Each row was made from one walk, in order. Every step used is in the known rows, and no mark comes twice. Write each row's walk.
Known rows:
bapuf/zapa/kigu/teki: .05, .09, .06, .00, .02, -.01, .24, -.21, .14, .14, -.02, -.17, .14, .18, -.24, .36, -.12, -.07, -.09, -.39, -.41
bapuf/zapa/paluti/teki/kigu: .03, -.04, -.15, -.20, .07, .03, .16, -.04, .06, .17, .02, .26, .23, -.15, .02, .23, -.29, -.13, -.15, -.14, -.17
teki/kigu/zapa/paluti: .14, -.02, -.04, .03, -.05, -.15, .06, .12, .24, -.10, .24, .02, -.14, -.02, .19, -.06, -.04, -.12, .07, -.12, -.02
teki/kigu/sotip/paluti: -.51, -.50, -.01, .12, .26, .11, -.27, -.14, -.41, .06, .26, .40, .42, -.18, -.27, .09, -.07, .04, -.07, .34, .29
sotip/paluti: .10, -.13, -.03, .10, .17, .07, .03, -.22, -.07, .02, -.08, -.01, .15, .00, -.25, .07, .16, .20, .11, .24, -.18
gelo/paluti: .08, -.23, .02, -.03, .07, .14, -.06, -.02, .00, .01, .03, .07, .07, -.10, .02, .06, .10, .07, .08, -.01, -.16
kedup/gelo/paluti/teki/kigu/zapa: -.16, -.23, -.24, .18, -.33, .02, -.10, .02, .15, .14, .33, .35, -.03, -.07, .32, -.06, -.30, -.20, -.38, .10, .42
paluti/gelo/kedup: .20, .37, .15, -.06, .12, .15, .05, -.01, .02, -.22, -.40, -.16, -.09, -.05, .06, -.35, .25, .15, .17, -.08, -.05
sotip/kigu/gelo: -.17, .09, .04, .22, .26, .12, -.03, -.26, -.15, .03, -.14, -.15, .13, -.17, -.05, -.21, .11, .11, -.16, .09, -.09
zapa/kedup/gelo/paluti/teki/kigu/sotip: -.54, -.49, -.12, -.18, -.18, .09, -.38, .27, -.40, .22, .34, .49, .24, -.11, -.02, .12, -.47, -.12, -.23, .18, .35
bapuf/zapa/kedup: .26, .29, .05, -.75, .23, -.13, .21, .03, .26, -.01, -.42, -.51, .07, .09, -.26, .38, .49, .25, .30, -.33, -.64
kigu/sotip/paluti/zapa/kedup: -.08, -.01, .09, -.15, .07, -.22, -.03, .12, -.27, -.05, -.22, -.05, -.01, .16, -.32, .28, .34, .28, .28, .19, .14
sotip/paluti/gelo: .02, .06, -.06, .01, .26, .18, -.09, -.19, -.13, -.03, -.13, -.02, .05, -.06, -.13, -.18, .09, .15, .06, .37, -.05
teki/kigu: .02, -.09, -.11, -.05, .15, .17, -.01, -.13, .02, -.03, .11, -.05, .21, -.14, .01, .08, .12, -.07, .02, -.05, -.09
zapa/paluti: .36, -.06, .07, .04, .05, .05, .03, .11, .11, -.02, .04, -.09, -.10, .04, -.01, -.03, -.04, -.01, .21, -.05, -.46
kigu/zapa: .33, .14, -.04, .06, -.01, -.11, .17, -.09, .41, -.04, -.11, -.36, -.16, .05, .06, .07, .45, .12, .15, -.15, -.21
kigu/gelo: .08, .13, -.06, -.04, .16, .11, -.04, -.11, .11, .03, -.19, -.29, -.04, -.19, .10, -.15, .32, .03, .11, .04, -.16
paluti/zapa/kedup/gelo: .44, .37, .06, -.29, -.17, -.12, .07, .26, .31, -.15, -.23, -.56, -.36, .39, .04, .05, .35, .05, .23, -.06, -.26
kigu/zapa/paluti/gelo/kedup: .33, .45, .22, .02, -.09, -.17, .12, .24, .23, -.29, -.27, -.10, -.43, .08, .24, -.49, .10, .10, .21, -.15, .02
kigu/teki: .13, -.01, -.23, .17, -.06, .06, .11, -.22, -.02, .10, .02, .06, .10, -.01, -.09, .21, .07, .12, -.01, -.11, -.19
kedup/gelo/paluti/zapa/kigu/sotip: -.14, -.34, .44, .35, -.20, .07, -.30, .32, .01, -.03, .31, .00, -.20, .35, .09, -.08, -.28, -.32, -.12, .04, .19

Which walk is each row?
-.33, -.21, .06, .10, .32, .18, -.30, -.08, -.33, .05, .00, .18, .15, -.10, -.21, -.14, .04, .14, .01, .45, .14  kigu/sotip/paluti/gelo
-.01, .22, .18, .29, .01, -.05, .07, -.12, -.08, -.06, -.15, -.26, -.18, .12, -.05, -.15, .04, -.11, .05, .18, .20  sotip/paluti/zapa/kigu/gelo
.17, .04, .14, .34, .01, -.18, .16, -.02, .12, -.05, .08, -.05, -.13, .13, -.03, -.10, -.09, .11, -.07, -.09, -.24  sotip/kigu/zapa/paluti
.06, .05, -.14, .00, .02, -.07, .09, -.11, .28, -.07, .10, -.15, .00, -.08, .12, .06, .29, -.03, .03, -.14, .07  teki/kigu/zapa
-.16, -.03, -.27, .12, -.03, .10, -.06, -.01, -.20, .15, .13, .32, .07, -.35, .23, -.18, -.39, -.22, -.15, .13, .20  zapa/paluti/teki/kigu/gelo
.04, -.17, -.25, .15, -.08, .13, .04, -.01, -.16, .14, .22, .35, .16, -.18, .07, .07, -.43, -.18, -.09, .01, -.01  zapa/paluti/teki/kigu
.15, .03, .06, -.33, -.24, -.22, -.07, .31, .31, -.06, .02, -.25, -.33, .22, .10, -.03, .14, .10, .12, -.06, -.13  kigu/zapa/kedup/gelo/paluti
.20, .10, .27, -.16, .20, .05, .19, -.10, .31, .04, -.13, -.48, .09, .17, -.22, .24, .10, -.10, .08, -.35, -.59  bapuf/zapa/kigu
.05, .18, -.06, -.05, .04, -.03, -.06, .14, .17, -.15, .19, .01, -.23, -.08, .32, -.31, -.09, -.16, .01, .00, .11  teki/kigu/zapa/paluti/gelo
.26, .43, .33, -.39, .18, -.02, .13, .19, .20, -.22, -.46, -.10, -.14, .04, .06, -.31, .07, .12, .17, -.22, -.29  bapuf/zapa/paluti/gelo/kedup
-.24, -.01, .06, -.07, .03, .09, .06, -.12, -.01, .27, -.13, .04, .12, -.19, .03, .07, -.28, -.19, -.22, -.15, -.01  bapuf/zapa/kigu/gelo/paluti/teki
.02, .04, -.36, .18, -.14, -.04, .19, -.22, .14, .13, .06, .09, .08, -.17, .14, .18, .05, -.06, -.14, -.09, .23  paluti/teki/kigu/zapa
.07, .36, .13, -.04, -.07, -.12, .04, .21, .10, -.32, -.06, .11, -.27, -.05, .31, -.50, -.07, -.05, .08, -.14, .30  teki/kigu/zapa/paluti/gelo/kedup
-.39, -.15, -.13, .34, .05, .17, -.05, -.28, -.43, .25, -.05, .41, .24, -.36, .04, -.13, -.30, .06, -.42, .19, .28  sotip/kigu/gelo/paluti/teki
-.33, -.14, .08, -.16, -.04, -.13, -.26, .23, -.25, -.09, .12, .10, .00, .23, -.16, .05, .00, .02, .00, .35, .40  teki/kigu/sotip/paluti/zapa/kedup/gelo
-.08, -.04, .17, -.11, -.06, -.18, -.18, .26, -.11, -.05, -.08, -.11, -.16, .36, -.23, .06, .17, .17, .12, .33, .12  kigu/sotip/paluti/zapa/kedup/gelo
.04, .28, .34, .16, -.01, .03, .06, .00, -.01, -.15, -.28, -.32, -.11, .00, -.02, -.37, .02, -.09, .15, -.23, -.03  zapa/kigu/gelo/kedup
.10, -.27, .11, .02, -.07, .18, -.22, .13, .17, .00, .17, .01, -.06, .10, .13, -.15, -.08, -.05, -.07, .13, -.18  kedup/gelo/paluti
-.11, -.06, -.04, -.39, -.21, -.17, -.16, .29, .19, -.10, .22, -.05, -.16, .09, .17, -.05, -.01, -.06, -.02, -.04, .14  teki/kigu/zapa/kedup/gelo/paluti
-.16, -.03, -.34, -.27, -.23, -.19, .10, .03, -.12, .11, .06, .25, .07, -.19, .08, .28, -.07, .03, -.04, -.15, .33  gelo/paluti/teki/kigu/zapa/kedup
.24, .17, .04, -.38, -.09, -.16, .10, .21, -.01, -.13, -.24, -.17, -.18, .10, .02, .23, .35, .16, .28, -.15, -.04  gelo/paluti/zapa/kedup
-.56, -.61, -.18, .16, .00, .21, -.26, -.04, -.47, .26, .33, .72, .44, -.37, .03, .20, -.35, -.12, -.28, .13, .47  gelo/paluti/teki/kigu/sotip
.05, .08, .00, .51, -.20, -.10, .22, -.23, -.21, .01, .05, .10, -.05, .30, -.23, .22, -.21, -.03, -.07, .03, .16  sotip/paluti/zapa/kigu/teki
-.11, -.04, -.13, .42, .04, .07, .14, -.38, -.28, .10, .07, .20, .27, .01, -.22, .15, -.15, .19, -.28, -.06, -.13  sotip/kigu/teki
.19, .08, .20, .33, -.02, -.04, .17, -.13, -.04, -.08, -.06, -.22, -.10, .30, -.20, .09, .02, -.07, .10, .06, -.01  sotip/paluti/zapa/kigu
.07, .21, -.16, -.41, -.02, -.24, .13, .05, .17, -.10, -.03, -.31, -.05, -.01, -.01, .20, .34, .09, .21, -.24, -.04  teki/kigu/zapa/kedup
-.21, -.37, -.22, .13, -.20, .25, -.21, -.01, -.11, .17, .34, .45, .18, -.13, .21, -.04, -.47, -.23, -.37, .20, .26  kedup/gelo/paluti/teki/kigu
